What can hang from each mark:
dirikit: peda tode
matel: gesimud geto
binin: vabafaf
gipig: fesit
tode: dirikit
zavi: nenar
zinit: fesit
vabafaf: nenar
peda: dirikit gesimud gipig
gesimud: nenar peda
nenar: gesimud vabafaf zavi
fesit: gipig zinit
geto: matel

Every row comes from one small tree of marks. The marks that hang from a mark follow it in brackets, in alphabetical order. Every link used is in the known rows. Which tree was each row made from?
(in the rows, 128 means zero)
Known rows:
dirikit[peda[gipig[fesit]] tode]: [ 90 121 133 146 114 114 103 131 129 133 119 108 162 113 134 145 156  92
 139 145 123 107 125 106 128 113 130 111 152 121 136 123 111 113 130]
peda[dirikit gesimud[nenar[vabafaf zavi]]]: [ 89 104 131 137 130 117 126 121 103 133  94 145 148  87 128 142 135  99
 109 164 115 106  72 118 115 103 141 162 130 128 137 109 116  94 142]
binin[vabafaf[nenar[gesimud zavi]]]: [112 111 134 139 126 119 105 139 120 140 109 141 158  69 138 119 134  88
 101 149 126 106  82 112 121  85 123 121 135 107 129 115 127  77 139]
zavi[nenar[gesimud[peda[dirikit[tode] gipig]]]]: [108 103 137 142 130 119 113 126  82 134  95 129 165  88 129 137 136 117
  92 153 124 105 125 112 144  71 133 113 118 122 141 111 109 107 140]
gipig[fesit]: [108 122 128 147 117 124 118 140 105 143 118 128 170 118 143 158 115 109
 120 146 122 109 128 110 122 111 127 128 166 116 125 120 113 121 117]
matel[gesimud]: [ 97 117 131 120 115 131 105 129  99 140 116 125 158  27 138 141 114 109
  93 148 119 112 125 108 124 110 128 120 148 121 133 122 118 113 143]
dirikit[peda[gesimud gipig[fesit[zinit]]]]: [ 92 121 129 160 118 115 117 131 147 137 108 128 166 102 134 151 125  94
 117 158 118 112 131 108 128 128 133 131 156 110 128 124 112 115 126]
zinit[fesit]: [105 118 146 134 113 126  79 129 112 143 113 136 161 105 138 157 119 106
 114 119 126  97 126  98 126 106 137 123 128 114 126 115 112 114 120]
gesimud[nenar]: [ 90 120 133 128 129 131 103 140  98 137 116 135 154 120 135 149 126 116
 111 154 120 109 123 109 115 104 147 129 134 112 136 113 114 107 141]
dirikit[peda[gesimud gipig] tode]: [ 84 120 135 136 114 112 101 126 133 130 113 111 159 101 129 136 153  87
 119 148 121 109 124 104 126 114 133 126 139 120 141 123 111 105 148]
vabafaf[nenar[gesimud[peda[gipig]]]]: [112 107 134 135 138 124 113 140  94 139 105 136 158  81 129 139 151 103
  86 151 120 112 109 115 121  76 119 107 131  99 136 113 127 104 147]
peda[dirikit gesimud gipig[fesit[zinit]]]: [100 107 127 170 120 112 136 125 102 137  98 130 165 104 129 158 131 100
  98 167 115 112 148 108 124 137 134 144 153 122 135 127 112 109 118]
tode[dirikit[peda]]: [105 127 131 142 114 132  99 145 145 140 109 135 158 119 140 138 118 106
 118 142 127 114 115 101 126 110 127 117 144 135 127 122 117 120 139]
geto[matel[gesimud]]: [103 114 131  95 113 124 101 126 103 138 121 138 156  13 138 140 113 116
 107  91 124 112 129 108 119 106 127 119 140 118 134 127 110 111 143]
fesit[gipig zinit]: [101 112 142 142 112 126  90 125 101 145 124 128 168 117 115 154  82 115
 111 149 119 120 135 109 145 115 136 126 144  94 126 124 112 121 121]
zavi[nenar[gesimud]]: [114 111 136 138 130 126 108 137 107 140 106 137 166  81 139 136 119 110
  86 140 124 108 118 110 145  70 134 120 126 111 129 110 110 117 140]
tode[dirikit[peda[gesimud[nenar[vabafaf]] gipig]]]: [ 90 117 129 145 124 130 111 139 142 134  94 139 149 105 129 137 136 105
 109 157 123 111 101 109 122 105 134 123 138 133 133 118 117 107 146]
nenar[gesimud vabafaf]: [ 98 101 136 131 116 123 108 129 110 140 108 144 148  71 137 137 112 118
  78 138 123 110  67 127 127  38 117 121 139 107 125 107 117 112 145]
binin[vabafaf]: [104 120 132 133 108 122 102 138 115 140 119 137 165 110 140 127 107 105
  98 151 125 106 136 106 124 109 131 121 142 121 128 120 115  84 135]
binin[vabafaf[nenar]]: [117 120 133 137 123 122 103 145 115 140 118 136 163 101 140 123 140  85
  98 153 123 107 133 106 125 110 127 122 140 112 130 121 125  80 136]
geto[matel[gesimud[nenar]]]: [ 94 116 131  95 122 128 101 127  99 136 119 139 151  16 136 144 122 121
 110  99 123 110 129 109 112 106 139 125 134 117 139 125 111 104 145]
geto[matel[gesimud[nenar peda]]]: [ 92 113 130  93 122 128 103 124  85 134 112 141 153  24 133 145 117 133
 114 109 123 109 129 112 110 102 136 122 134 116 143 123 110 102 144]
vabafaf[nenar[gesimud zavi]]: [114 108 135 136 138 123 108 139 111 142 109 138 155  64 135 135 149  85
 108 136 120 112  59 114 122  75 119 121 133  97 129 109 128 108 143]
gesimud[nenar peda[gipig[fesit]]]: [ 85 111 128 141 134 127 122 134  73 134 100 133 161 130 125 161 128 134
 124 176 121 104 131 115 111 109 143 112 144 114 142 113 112 102 128]
binin[vabafaf[nenar[gesimud[peda] zavi]]]: [110 109 134 137 126 119 107 136 109 139 105 141 160  75 135 122 131  98
 105 156 126 105  83 114 121  82 121 119 135 107 132 113 126  75 139]
zavi[nenar[gesimud[peda[dirikit gipig]] vabafaf]]: [110  96 135 141 132 120 121 125  89 135  88 145 160  77 128 133 127 116
  81 157 121 104  95 124 148  53 127 110 119 118 132 106 110 104 140]
zavi[nenar[gesimud vabafaf]]: [112 105 137 139 130 124 109 132 105 140 102 142 159  73 138 131 123 108
  82 141 123 107  87 121 150  47 128 120 127 109 125 105 112 113 139]
nenar[gesimud[peda[dirikit gipig]] vabafaf zavi]: [ 91  84 134 137 122 114 125 114  91 135  86 150 148  62 121 137 113 120
 106 155 121 105  19 134 123  45 113 108 127 116 132 102 116  98 141]
nenar[gesimud vabafaf zavi]: [ 94  95 137 133 118 120 110 122 111 139 102 146 147  56 133 133 109 109
 108 135 123 108   9 130 127  38 115 120 136 104 123 101 117 109 141]
zavi[nenar[gesimud[peda[gipig]] vabafaf]]: [107  98 136 139 132 123 116 127  90 136  92 143 161  78 130 134 122 118
  83 152 122 105  91 124 149  48 126 105 123 109 131 105 110 108 140]
matel[gesimud geto]: [101 163 137 106 116 137 105 120  94 139 115 118 153  46 140 137  54 108
 101 152 118 112 126 107 124 122 126 121 154 117 130 126 119 110 137]
tode[dirikit[peda[gesimud gipig[fesit[zinit]]]]]: [ 98 122 129 168 117 127 112 139 144 139 100 130 161 115 137 146 126 104
 115 155 125 115 125 102 128 124 129 127 155 126 129 128 115 120 126]
peda[gesimud]: [100 118 131 132 117 121 114 133 110 139 111 133 164 102 135 145 117 104
  95 147 120 112 127 107 122 111 131 144 145 114 132 119 114 111 145]
peda[dirikit gipig]: [103 105 129 136 119 117 123 131 100 137 106 137 161 109 125 145 128 101
  93 150 116 110 140 107 122 125 132 109 128 134 134 120 112 106 139]

Write each row's tree:
[ 82 103 134 128 131 126 111 124  76 134  98 145 150 111 127 146 119 125
 140 169 119 104  46 127 117  76 136 123 132 108 136 101 114  97 135] => gesimud[nenar[vabafaf zavi] peda]
[102 127 130 144 115 130 106 142 149 138 102 136 158 109 138 138 121 104
 110 145 126 114 117 101 124 114 128 133 145 134 130 123 117 117 144] => tode[dirikit[peda[gesimud]]]
[ 91 110 130 136 129 118 125 126 104 134  96 141 155  93 128 147 132 101
 112 163 116 108  97 110 111 120 145 163 131 130 139 114 115  96 143] => peda[dirikit gesimud[nenar[zavi]]]
[ 97 107 130 145 117 114 124 124  69 133 102 120 166 126 126 155 138 120
 123 165 121 105 138 112 120 113 127 113 144 131 143 120 110 104 124] => gesimud[peda[dirikit[tode] gipig[fesit]]]
[ 86 161 136 103 127 141 108 118  71 134 104 121 149  58 134 143  58 130
 112 174 117 108 125 112 114 116 138 125 146 116 141 121 119  99 138] => matel[gesimud[nenar peda] geto]
[ 90 108 132  95 123 126 102 120  98 135 112 144 145   4 134 139 125 115
 124  97 122 107  79 118 114  92 134 124 134 114 136 119 112 101 143] => geto[matel[gesimud[nenar[vabafaf zavi]]]]
[ 83 119 129 135 127 119 114 135 145 132 105 134 157  98 126 142 136  96
 108 160 117 109 127 107 119 121 143 128 135 118 135 118 113 102 149] => dirikit[peda[gesimud[nenar] gipig]]
[112 113 133 137 125 121 106 141 108 139 109 139 161  85 137 123 133 103
  87 159 126 106 120 112 121  83 122 120 136 108 134 117 126  77 141] => binin[vabafaf[nenar[gesimud[peda]]]]
[ 95 104 133 133 115 115 115 122  69 132 104 124 163 126 123 145 135 118
 112 162 120 107 136 111 122 110 128 108 130 130 146 118 111 102 138] => gesimud[peda[dirikit[tode] gipig]]
[ 85  99 133 131 131 122 119 120  76 132  93 147 149 110 125 146 123 123
 134 174 117 103  53 127 115  84 137 132 126 122 139 102 114  92 134] => gesimud[nenar[vabafaf zavi] peda[dirikit]]
[ 81 105 133 132 130 121 114 125  62 128 100 126 153 129 120 150 148 127
 118 176 119 105 135 112 111 109 147 118 121 128 153 114 111  93 140] => gesimud[nenar peda[dirikit[tode] gipig]]
[ 93 112 132  95 122 127 101 124  97 135 116 143 146  10 135 140 125 120
 108  99 122 109 108 116 115  92 135 124 135 115 137 122 111 102 144] => geto[matel[gesimud[nenar[vabafaf]]]]
[ 82 101 132 121 128 128 116 115  75 133  95 137 146  23 127 143 124 121
 116 175 116 107  68 123 117  92 134 130 135 127 141 110 119  93 139] => matel[gesimud[nenar[vabafaf zavi] peda[dirikit]]]
[ 82 151 138 104 129 138 109 109  71 134  97 128 142  44 131 138  60 123
 129 174 117 106  63 123 117  99 132 124 146 112 137 113 120  95 134] => matel[gesimud[nenar[vabafaf zavi] peda] geto]
[ 87 114 125 149 133 121 132 134  99 135  99 130 160 103 125 158 141 109
 104 167 119 106 136 111 111 124 144 136 153 116 139 120 113 103 133] => peda[gesimud[nenar] gipig[fesit]]
[ 89 119 129 146 125 129 111 139 144 135  93 138 152 103 128 139 134 101
 126 156 124 110  91 104 118 118 136 122 136 134 135 119 117 108 145] => tode[dirikit[peda[gesimud[nenar[zavi]] gipig]]]
[110 104 137 137 136 118 109 129  89 137 103 130 154  73 131 135 161  95
 118 149 122 109  62 116 121  72 118 125 128 106 139 109 127 101 142] => vabafaf[nenar[gesimud[peda[dirikit[tode]]] zavi]]
[ 94 109 131 169 117 108 125 119  88 134 103 112 162 107 130 155 154  97
 109 163 119 111 146 107 124 130 135 147 151 124 143 129 111 107 119] => peda[dirikit[tode] gesimud gipig[fesit[zinit]]]
[ 90 165 137 105 127 141 104 122  89 137 112 120 146  50 137 141  64 116
 106 162 117 109 125 108 116 120 140 129 148 116 136 123 120 103 139] => matel[gesimud[nenar] geto]
[ 99 111 135 130 113 118 108 125  72 134 109 124 164 128 131 146 126 121
 117 159 122 108 129 110 122 103 127 126 134 129 143 116 112 105 136] => gesimud[peda[dirikit[tode]]]
[111 105 135 137 136 119 112 133  85 136 105 127 155  82 128 137 169 100
  91 152 120 110 112 114 121  77 121 115 127 109 142 115 126 100 146] => vabafaf[nenar[gesimud[peda[dirikit[tode] gipig]]]]
[111  99 134 139 140 119 120 132  95 138  96 141 156  69 125 137 152  95
 108 153 119 110  67 117 120  82 118 112 125 106 136 109 127  99 143] => vabafaf[nenar[gesimud[peda[dirikit gipig]] zavi]]
[ 81 152 136 106 131 137 113 113  69 133  96 123 147  48 124 141  62 122
 128 177 117 106  92 114 113 121 137 110 141 115 141 119 118  94 136] => matel[gesimud[nenar[zavi] peda[gipig]] geto]
[112 100 137 141 130 122 117 125  90 136  92 145 161  79 134 134 121 119
  84 154 122 105  92 124 148  49 126 122 122 118 131 104 111 107 138] => zavi[nenar[gesimud[peda[dirikit]] vabafaf]]
[ 88 153 136 107 127 136 115 111  70 132  97 128 143  50 132 139  65 126
 105 180 114 106 106 120 117 105 134 132 141 126 140 118 120  93 136] => matel[gesimud[nenar[vabafaf] peda[dirikit]] geto]
[ 85 111 127 154 130 112 132 124  86 129  96 116 156 104 124 156 171 103
 111 170 119 104 143 108 110 127 147 150 143 136 150 124 112  95 131] => peda[dirikit[tode] gesimud[nenar] gipig[fesit]]
[ 86 122 132 133 124 121 109 133 147 133 107 138 153  97 135 139 129  97
 111 159 117 110 101 114 122 101 139 146 140 115 131 113 115 104 147] => dirikit[peda[gesimud[nenar[vabafaf]]]]
[110 103 137 137 131 125 112 128  91 138  96 143 162  80 135 134 117 120
  87 152 123 105  88 124 149  44 126 117 127 108 129 104 111 110 139] => zavi[nenar[gesimud[peda] vabafaf]]
[ 84  97 129 139 133 114 133 119  99 131  87 144 147  84 117 143 146  97
 104 169 113 105  80 119 114 111 142 139 124 129 141 112 114  89 144] => peda[dirikit gesimud[nenar[vabafaf zavi]] gipig]
[114 115 133 138 125 121 104 140 116 140 115 138 162  91 138 121 138  79
 116 151 123 106  95 108 124 110 126 121 138 110 129 117 125  78 134] => binin[vabafaf[nenar[zavi]]]
[ 99 110 133  96 111 119 102 116  80 133 114 130 156  22 134 141 126 125
 115 103 125 109 132 109 117 103 126 123 134 127 145 128 109 104 141] => geto[matel[gesimud[peda[dirikit[tode]]]]]
[ 79 112 131 137 128 117 115 128 145 132  99 139 151  87 124 138 138  90
 122 160 116 106  77 116 121 107 139 127 134 116 132 112 114  99 146] => dirikit[peda[gesimud[nenar[vabafaf zavi]] gipig]]
[ 85 107 135 130 130 127 107 129  98 137 108 143 146 101 132 142 127 106
 132 154 118 106  46 122 118  83 140 127 133 109 131 103 115 102 137] => gesimud[nenar[vabafaf zavi]]
[115 111 134 134 136 125 109 141  97 140 108 136 158  83 135 139 146 105
  89 148 121 113 105 115 122  72 119 119 135  98 134 112 128 107 146] => vabafaf[nenar[gesimud[peda]]]
[110 101 134 137 140 122 115 135  96 139 100 138 156  70 126 137 148  96
 110 149 120 110  62 118 121  76 117 106 130  97 134 109 127 102 143] => vabafaf[nenar[gesimud[peda[gipig]] zavi]]
[102 106 127 146 120 117 132 129  80 135  98 134 169 124 125 157 119 123
 113 168 119 106 139 113 119 118 126 112 146 130 137 118 111 106 124] => gesimud[peda[dirikit gipig[fesit]]]
[ 98 105 127 140 120 113 132 127 105 134  97 136 161  95 122 145 134  97
  82 158 115 109 143 107 120 130 133 133 132 134 138 122 113 100 146] => peda[dirikit gesimud gipig]
[101 122 129 143 115 130 105 144 143 138 104 135 157 117 133 138 124 105
 113 144 125 113 120 101 126 116 128 103 140 135 129 123 116 117 141] => tode[dirikit[peda[gipig]]]
[ 93 106 132 139 117 109 121 120  91 131 102 119 159  99 122 142 155  94
  94 154 118 108 141 105 120 124 134 136 131 135 147 124 112  99 146] => peda[dirikit[tode] gesimud gipig]
[100 112 131  94 113 124 103 122  89 136 115 139 159  21 135 142 108 129
 111 100 124 111 129 111 117 103 124 116 139 117 138 126 110 108 142] => geto[matel[gesimud[peda]]]
